Each row was made from one walk, in order. Every step used is in the known rows, and no mark comes twice. Write each row's walk.
Known rows:
V Q W: [  2.3 -13.3 -13.8  12.6   5.3   6.1  15.9  -1.5  -6.3 -19.7   4.7  -6.1
 -44.0   1.8 -15.3  -9.6  -2.4  -9.0   5.9  22.0   5.9   5.3   2.4  -1.1
   0.2  20.0   2.7  -0.9]
B X H: [ -4.2 -12.4  -8.0 -18.1  13.1   0.9  35.9   2.6 -17.0 -28.9  -3.8 -14.5
 -42.1   0.5  12.0  -8.2  -3.8   3.0   7.6   8.3   7.1  -1.8   5.1   3.4
   2.3  15.4 -18.0  -2.9]
H Q V E X B: [  1.8  -9.0 -13.3  -5.8   5.5  14.4  30.5   1.4  -3.1 -16.5 -21.3 -19.9
 -55.2   2.2   3.8   5.0   1.2   0.2  -3.0  11.6   5.8  -3.0   0.5  -7.4
   4.6  14.0 -11.3  -0.5]
J A: [  8.4   4.6  -8.4 -24.4  10.7   6.9  16.5  -2.1  -0.1 -25.3 -22.8 -10.3
   2.4   3.0   5.0 -13.5   0.6  -4.4  -4.2  10.4   1.6  11.2  -7.3   1.0
   6.4  10.3  -5.2  -3.4]
W Q Z B X: [ -0.7 -17.5   1.1  12.9   4.0   0.6  51.2   5.2   5.8 -25.7 -16.7  16.9
 -43.2   0.0   6.3   3.0  10.0   4.5   2.8  12.0   2.5  -1.6   3.9 -11.0
   5.1  20.2 -14.5   6.8]
A J: [ 10.0   6.2  -7.5 -11.3   2.6   9.9  13.4   0.8   2.5 -24.3 -11.3  10.0
  -3.7   6.7  13.5 -12.8  -8.7  -5.8   7.9  14.3  -0.4   4.7 -11.0   0.5
   5.7   8.7  -4.8  -4.0]
W Q V E X H: [ -0.7  -0.8 -20.7 -15.0  10.9  11.7  34.6   0.2 -14.7 -15.4  -7.4 -34.7
 -53.1  -0.8  11.2  -4.4   5.7  -3.3   5.3   9.0  19.9  -2.9   3.4   1.1
  -2.6  23.1 -19.5  -2.0]
K Q V E X B Z A: [  1.2   1.3   5.1   9.8  14.0  10.9  14.4   2.8   1.6 -18.6 -29.2   4.0
 -42.8  -0.2 -13.5  16.9   3.5   2.9 -17.7   4.0   3.7   4.0  -9.3 -20.2
  -1.4  21.2  -8.7   3.9]
B Z Q K: [  4.7  11.9   8.5 -15.0   9.1   3.1  37.7   5.3  -8.8 -23.2  -6.1 -22.7
  -5.5  16.6   3.1 -21.6  -0.3  -3.0  -4.8  16.1   7.5  -9.5  -7.5  -2.7
  14.0  23.5  -8.4  -1.5]
V Q Z B X: [ -4.2 -14.7   2.7   8.9   3.9  -2.4  44.5   2.8  -3.0 -25.3 -17.0  20.8
 -42.9  -1.4  -0.7   6.5   5.7   4.6   2.5   6.7  -3.7  -3.8   0.9 -15.8
   4.2  22.0  -6.7   6.0]
Q V E: [  0.0   8.2  -3.5   5.3   1.5  14.0   8.1  -4.8  -6.2 -17.6   7.5 -15.6
 -28.1   1.4   8.5 -14.7   8.1  -9.3   1.1  12.8   2.9  -3.6  -5.7  -3.8
  -2.9  13.2  -8.9   0.8]
Q V E X B Z A: [  0.0  -0.4   1.1   8.6  13.7  13.4  14.8   0.7  -5.0 -22.0 -14.1   0.9
 -45.9  -3.4  -4.4  14.1   5.6   3.6 -20.7   7.5   0.1   9.1  -5.8 -17.0
  -1.3  19.2 -10.6   1.2]
B X H Q Z A: [ -1.4 -19.4   8.4  -4.1  14.6  -3.2  24.6   6.1  -9.9 -28.6 -13.7  -4.3
 -34.9   0.1 -21.6   2.9   4.8   7.5   6.4  10.6   7.7   0.4   0.4  -8.2
  -0.4  14.2  -8.5   8.8]
V E X H Q: [ -1.9  -4.8 -11.6 -20.7  11.4   8.3  38.5   7.1 -17.8 -16.6 -11.4 -33.3
 -37.6   5.5   3.4  -6.0   2.0  -2.2  12.8  10.0  13.8  -9.8   2.8   1.8
   3.4  13.8  -7.2  -0.5]
Q V: [  2.6   1.5  -5.8   0.4   7.7   5.3  14.3  -0.9  -2.2 -24.6  -1.0 -28.0
 -23.8   2.3  -4.0  -5.8   1.5 -11.7   0.4  14.4  -3.8  -4.5  -8.3 -11.2
   2.3   8.7 -10.0  -3.5]
K Q Z A J: [  9.9   2.2   7.1  -0.9   6.6   3.0   3.4   2.7   8.0 -24.2 -30.7  25.3
  -5.9   5.8 -16.0  -1.0  -6.1   0.5   7.4   9.3   5.0   5.5 -15.7  -9.7
   1.3  14.1  -2.1   6.5]
H Q: [  5.1  -6.6  -2.8 -10.7   8.8   6.2  31.7   8.5  -1.1 -21.3  -8.5 -23.5
  -8.0   9.7  -6.0  -9.2   0.5  -8.9   9.5  19.5   3.9  -8.9  -3.6  -0.5
   8.6   3.9  -0.7   0.1]
V E: [  1.9   3.2  -4.6   3.8   4.7  15.3  13.7  -2.1  -6.3 -18.7  12.0   2.1
 -22.1   5.0  20.1 -18.5   7.1  -7.1   1.3  15.9   9.0   0.9  -4.6   5.8
   1.2  14.3  -4.7   2.2]
B X H Q: [ -1.9 -12.9  -3.8 -23.1  10.0   1.0  43.7   8.6 -13.3 -23.5 -14.8 -29.9
 -28.1   5.4  -5.6  -7.9  -2.3   0.5  15.7  11.5   6.8 -11.3   5.9   1.3
   4.5   8.5 -11.2  -1.2]
Z B: [  4.8  -1.0  -0.3  17.8  14.3   8.7  32.1   3.4 -16.7 -23.5  -5.3  15.1
 -27.7   2.5   8.1  -0.4   3.8  -9.5  -5.4   7.8  -0.4   2.5   0.8  -6.9
  11.3  10.4  -8.4   1.1]
B Z Q V: [  0.8   9.6   2.9  -4.6  12.7   3.5  24.7   4.7  10.7 -24.4 -16.5 -29.9
 -18.5   8.7 -13.1  -6.1   7.2  -8.1  -8.8  14.2  -3.0 -14.7  -6.3 -13.0
   4.7  14.4  -8.5  -5.8]
W Q K: [ 13.5   1.6  -4.9 -11.3   1.5   9.6  41.1   1.7  -9.2 -17.0   0.9 -29.3
  -6.1  10.8   4.6 -20.9  -1.1  -8.6   6.1  23.2  18.6  -0.2  -4.8   3.7
  10.3  20.0 -15.8   2.9]
H X B: [  7.6 -14.3  -5.0 -11.6   5.1  13.1  30.2   6.4  -2.7 -30.7 -12.8  -5.9
 -46.2   1.4  -9.5  -0.5  -6.6   1.1  -9.3  18.1   2.9  -0.9   1.6  -3.8
   8.2  14.8 -13.7  -0.4]
W Q Z B: [  9.2  -5.2   0.6  22.0  10.7   4.0  43.2   6.5   0.8 -23.3  -8.0  12.8
 -31.4   5.0 -11.9   2.7   8.7  -8.0  -2.7  18.4  11.7  -0.3  -1.1  -4.2
   9.0  18.4 -13.3   5.4]
E X B: [  4.5 -15.8 -17.6  -5.9  13.3  10.9  33.9   2.9   0.2 -24.4 -17.0  -5.4
 -51.0   3.4  13.6   7.1  -5.1   0.6  -8.4  14.8   5.4   4.8  -1.9  -3.7
  10.6  14.9 -10.8  -2.6]
X B: [ 10.1 -12.3  -7.7  -2.3  12.4  10.3  24.9   2.4  -1.8 -27.4  -6.8  -2.9
 -32.9   6.0  -1.5  -2.3  -8.4  -4.8  -8.4  19.7   6.0   4.5  -1.2   4.3
  10.9   8.3 -13.7  -3.3]
V E X B: [  2.7 -10.8 -16.0  -3.1   8.7  16.1  28.8   0.1  -2.7 -19.8 -13.0   0.0
 -55.1   2.5  19.5   2.2  -0.1   1.5  -7.1  12.7   9.0   4.9  -0.8  -0.5
   6.5  18.0 -10.8  -0.4]

Write each row's walk:
[  4.4  -2.5   4.8   7.0   8.7  -6.7  21.4   7.7  18.0 -27.3 -16.3   3.4
 -20.2  13.3 -20.7  -2.4  -3.2  -6.5   6.8  20.3  12.4  -9.7 -17.9  -5.5
   6.0  20.6  -2.1   6.6] -> K Q Z
[  3.3  -3.3   4.1  23.5  12.0   0.7  32.6   5.0  -9.4 -28.6  -1.5  19.8
 -34.8   4.4  -5.1   2.1   4.3  -6.5  -4.6  13.1   2.7   0.2  -5.2  -8.1
  10.2  16.4  -8.3   4.3] -> Q Z B
[ -1.7  -1.5 -10.3 -17.6  10.4   2.6  31.8   4.8 -13.7 -19.6 -16.4 -53.1
 -37.7   2.0 -12.7   0.7   0.0  -7.3  10.3   9.4   2.4 -13.3  -1.5 -12.4
   1.8   9.9 -12.2  -4.2] -> E X H Q V
[ -4.2   4.0 -13.5 -12.3  12.6   6.9  26.1   1.0 -16.8 -15.8 -17.5 -26.8
 -52.4   1.8   6.5  -1.5   0.5  -3.1   7.7   1.6  15.6  -7.6  -2.8  -5.3
  -1.8  23.3 -14.0  -0.5] -> K Q V E X H
[ -1.9  -2.6   0.8  11.9  10.8   2.6  43.2   7.2 -20.8 -20.4 -11.6   4.4
 -51.9   3.0  -5.7   4.8   7.3  -1.0   3.9   7.2   9.7  -7.3   1.4  -7.2
   6.2  20.6  -9.7   5.6] -> V E X H Q Z B
[ -4.2 -13.6   0.1   9.9   7.2   4.3  42.4   2.9  -8.7 -25.4 -14.4  18.7
 -39.4  -2.1  21.7   0.4   6.6   3.5   0.5   3.5  -7.6   0.1   5.0 -13.2
   6.8  13.9 -10.4   3.3] -> Z B X
[  2.0 -10.2  -5.4  23.2   7.0   3.2  12.7   4.0   3.6 -20.8  -9.9   0.7
 -43.0   7.8 -11.2 -11.2  -3.6  -8.4   9.6  20.1   8.7   0.7  -2.2  -3.4
   2.8  17.7   0.2   3.4] -> K Q W
[  1.6  -1.4   5.8 -17.1   4.1   0.9  51.1   5.4 -39.7 -19.5 -10.0 -27.5
 -26.6   7.3  -1.7 -13.8  -6.0   0.7  13.9   5.2   7.7  -8.8   4.3  -4.6
  11.1  16.2 -16.4   2.9] -> Z B X H Q K
[ -3.6 -11.1  -2.0  -7.7  12.0  -4.1  44.4   2.9 -22.5 -25.9 -12.3   0.5
 -50.5  -1.5  -8.7   3.1  -2.4   3.1   5.7   3.2   8.1  -4.4   5.8  -4.1
   2.2  23.2 -16.7   1.0] -> V Q Z B X H
[ -5.5  -0.6 -14.9  -5.2   3.1  12.5  28.0   0.7  -2.8 -13.6 -11.3 -25.7
 -44.9   0.5  19.4  -1.2  11.4  -2.5   6.0   8.1   2.4  -7.7  -4.7 -14.4
  -0.6  17.8  -2.4   2.0] -> H Q V E X
[ -3.6  -9.9   3.0  -0.7  13.3  -5.8  42.7   6.3 -16.3 -26.9 -22.7   5.0
 -50.2   2.5  -7.1   2.2  -3.0   3.5   8.2   2.0   9.0  -7.7   3.2  -5.9
   4.1  21.5 -18.8   3.5] -> K Q Z B X H
[  0.0 -11.5  -1.6   9.3   8.4   8.3  27.4   9.0   5.6 -28.8 -12.5  -5.5
 -61.5   6.3 -18.1 -10.9   2.7   2.6  -8.7  24.8   3.0  -3.2   9.0  -2.7
   5.6  24.0  -5.9  -2.3] -> H X B Z Q W
[ -4.1 -13.0   7.8  15.6   5.1  -4.6  42.6   6.1   4.1 -26.2 -27.3  25.7
 -42.1   2.6   1.8   5.9   4.4   4.6   4.6   4.7  -2.3  -6.5  -2.2 -17.9
   6.0  20.6  -8.7   8.5] -> K Q Z B X
[ -5.0 -15.4   3.9  14.7   5.2  -2.2  42.9   4.2  -2.6 -29.7 -12.1  22.4
 -45.3  -0.5  11.0   3.2   6.8   5.8   1.6   7.9  -5.4  -1.5   0.8 -14.1
   6.1  18.8 -10.1   5.7] -> Q Z B X
[  1.0   4.4  -3.7 -24.4   3.1   6.8  40.7   3.1 -35.5 -14.7  -1.5 -41.0
 -28.4   9.4   7.3 -18.3  -3.7  -1.0  14.9   9.8  15.9  -8.1  -1.5   0.5
   7.6  20.9 -11.5   2.4] -> V E X H Q K
[  1.3  10.4   2.9   1.1   5.9  13.7  18.1  -0.5   2.9 -18.0 -11.3 -14.2
 -32.7   6.9  -5.2 -11.0   8.9  -4.6 -10.2  13.3   5.1  -9.7  -1.8  -3.0
   0.7  17.1 -12.1  -1.9] -> X B Z Q V E
[ -5.3   2.7   2.0   1.5   1.3  10.3  29.2  -0.3 -22.4 -14.5 -10.2 -17.9
 -43.5  -2.0  -0.7  -7.5   9.1  -2.1   8.8   2.2   2.5 -10.9   6.5  -8.1
  -3.1  12.9 -14.7   2.8] -> Z B X H Q V E
[  1.8  -7.9 -12.2  -6.4  10.1  14.7  29.1   0.2   1.0 -17.4 -25.9 -13.8
 -56.8   3.5   9.2   0.3   4.9   1.6  -8.5   9.6   7.6  -3.4   2.9  -6.0
   5.9  18.0 -12.1  -0.6] -> Z Q V E X B
[ -4.5 -19.9  -5.5  13.2   7.5   2.6  35.9   6.0 -24.2 -22.6  -5.6 -11.4
 -65.3   0.0 -10.2  -8.3   0.3   0.4  13.8  14.2   4.0  -1.0  16.1  -1.3
   2.6  13.6  -9.4   0.8] -> Z B X H Q W
[  3.2  -4.6   5.8  11.2  13.9  -1.8  41.2   9.2 -19.4 -26.1  -8.5   1.7
 -36.8   5.7 -20.3   2.9   1.3  -5.4   3.9  11.2   7.4  -7.1   0.8  -4.3
   9.6  14.2 -11.5   3.4] -> X H Q Z B
[ -5.2 -16.9   6.1  10.2   4.0  -2.9  48.2   7.2  -1.8 -27.0 -18.6  14.0
 -41.4   1.0   2.7   3.8   7.1   5.8   6.3   8.3  -5.0  -6.9   2.6 -14.6
   6.6  15.4  -8.6   6.6] -> H Q Z B X
[ -4.9   4.0 -13.2   0.8   4.4  10.9  22.3  -0.4   3.2 -12.5 -20.9 -14.5
 -45.2   1.8  18.5   0.9   8.8  -3.2   4.4   4.5   5.4  -7.3  -9.8 -17.3
  -1.1  22.9  -2.6   3.7] -> K Q V E X
[ -0.2   4.2  -5.8  -1.7   5.2  10.3  36.1   6.5   4.8 -21.4 -15.2 -17.4
 -45.3   5.4  -3.5  10.8  -0.2  -0.4 -14.8  16.5   0.4  -5.4  -8.8 -11.6
   4.0  19.9 -10.6  -5.5] -> H Q V E X B Z
[  3.8   3.4 -10.7   1.4   5.4  14.0  38.7   4.6  13.5 -20.1 -14.2 -14.7
 -45.9   3.8  -0.2  10.7   2.4  -1.5 -18.6  20.3   7.8  -0.6  -7.5  -8.1
   2.7  24.6 -17.0  -5.4] -> W Q V E X B Z
[ -5.1   1.1 -17.2 -14.2  12.9   9.0  26.3  -1.0 -22.6 -19.2  -2.2 -29.4
 -55.7  -1.4  15.9  -4.2   2.8  -2.2   4.5   4.6  12.1  -3.1   0.2  -2.0
  -1.6  21.7 -15.7  -3.0] -> Q V E X H
[  4.1  -0.9   0.4  -6.0   5.9   9.8  34.9  10.2   5.6 -33.2  -7.0  -2.7
 -38.2   4.7 -11.3   5.8  -6.5   0.5 -20.4  21.9  -1.3  -2.2  -7.9  -7.1
   7.4  21.1 -12.9  -5.5] -> H X B Z
[  8.7   5.5  -2.1 -18.5   1.6   4.4  30.8  -2.4 -21.9 -16.5   0.9 -24.0
  -6.1   9.0  -6.2 -15.3  -8.5  -8.6   5.6  13.5   9.6  -2.8  -9.8  -4.2
   8.7  22.7  -4.3   1.5] -> V Q K
[ -1.8 -11.8  -0.3 -13.7  11.7   1.6  48.9   9.2 -22.2 -21.9 -19.6 -18.5
 -34.2   3.3  -6.2  -2.7  -0.2   0.3  12.5   6.0   4.8 -10.8   9.5  -2.4
   6.4   8.6 -13.0   0.2] -> Z B X H Q
[  7.7   2.8  -3.7  -6.9   8.8  12.5  15.4   2.6   1.7 -24.4 -27.4  20.9
 -23.5   0.7   4.6   9.8  -7.2   5.7  -9.1   7.8  -2.0  12.9 -11.0 -12.0
   3.5  15.5  -7.0  -2.4] -> E X B Z A J
[ -2.1 -14.4   1.6 -12.2   7.3  -7.9  39.2   9.4  -2.3 -30.7  -6.5 -19.0
 -35.4   7.8 -18.4  -4.8  -1.4   2.4  14.2  19.9   9.8 -12.1  -3.4   0.3
   3.7  16.4 -10.2   2.9] -> B X H Q Z
[  4.8  -0.5   5.5 -14.8  14.2   8.6  39.2  11.9  13.4 -28.7 -26.6  -8.7
 -29.5  11.4 -13.9  -5.0   3.5   1.8 -17.0  17.9   3.2 -12.7   0.9  -3.9
  10.9  20.4  -8.8  -3.9] -> H X B Z Q
[ 10.0 -10.3  -5.9   4.2   6.3   1.2  34.8   6.3  21.4 -26.6   0.0  -9.5
 -21.4   9.3 -13.7  -6.1   5.5  -6.5   3.8  32.1  19.1  -2.4  -8.8   4.3
   4.8  20.1 -11.3   4.0] -> W Q Z
[ -6.8   7.4 -11.3 -16.9  16.0   7.6  33.4   2.9 -13.8 -19.5 -12.5 -30.3
 -53.0   3.2   8.9  -4.0   6.2   0.3  -2.9   4.8  12.3  -9.3   0.7  -3.4
  -0.1  26.1 -15.0  -5.2] -> B Z Q V E X H
[  5.2  -5.9  -3.1  -3.4   6.6  -3.8  24.8   2.3   8.4 -26.4  -1.5  -2.7
 -21.2   7.4 -23.6  -1.4  -1.7  -7.2   2.8  23.0   9.2  -5.1 -13.8  -3.1
   3.2  22.8   0.4   2.7] -> V Q Z
[ -3.3 -17.5 -16.6   3.2  10.0   4.2  29.3   6.3 -17.7 -21.3  -2.7 -28.0
 -63.8   2.9  -6.4  -8.6  -1.3  -2.6  14.2  19.5   9.9  -0.6   9.4   1.2
   2.3  16.0  -4.9  -1.5] -> E X H Q W
[  2.8  10.0   3.3 -15.2   6.1   9.4  41.3   3.4 -10.9 -18.0 -13.8 -17.8
 -28.8  14.1  10.4 -15.3   1.5   3.4  -8.6  12.3  11.7  -7.3  -4.2  -4.0
  12.5  29.0 -10.7   0.0] -> V E X B Z Q K
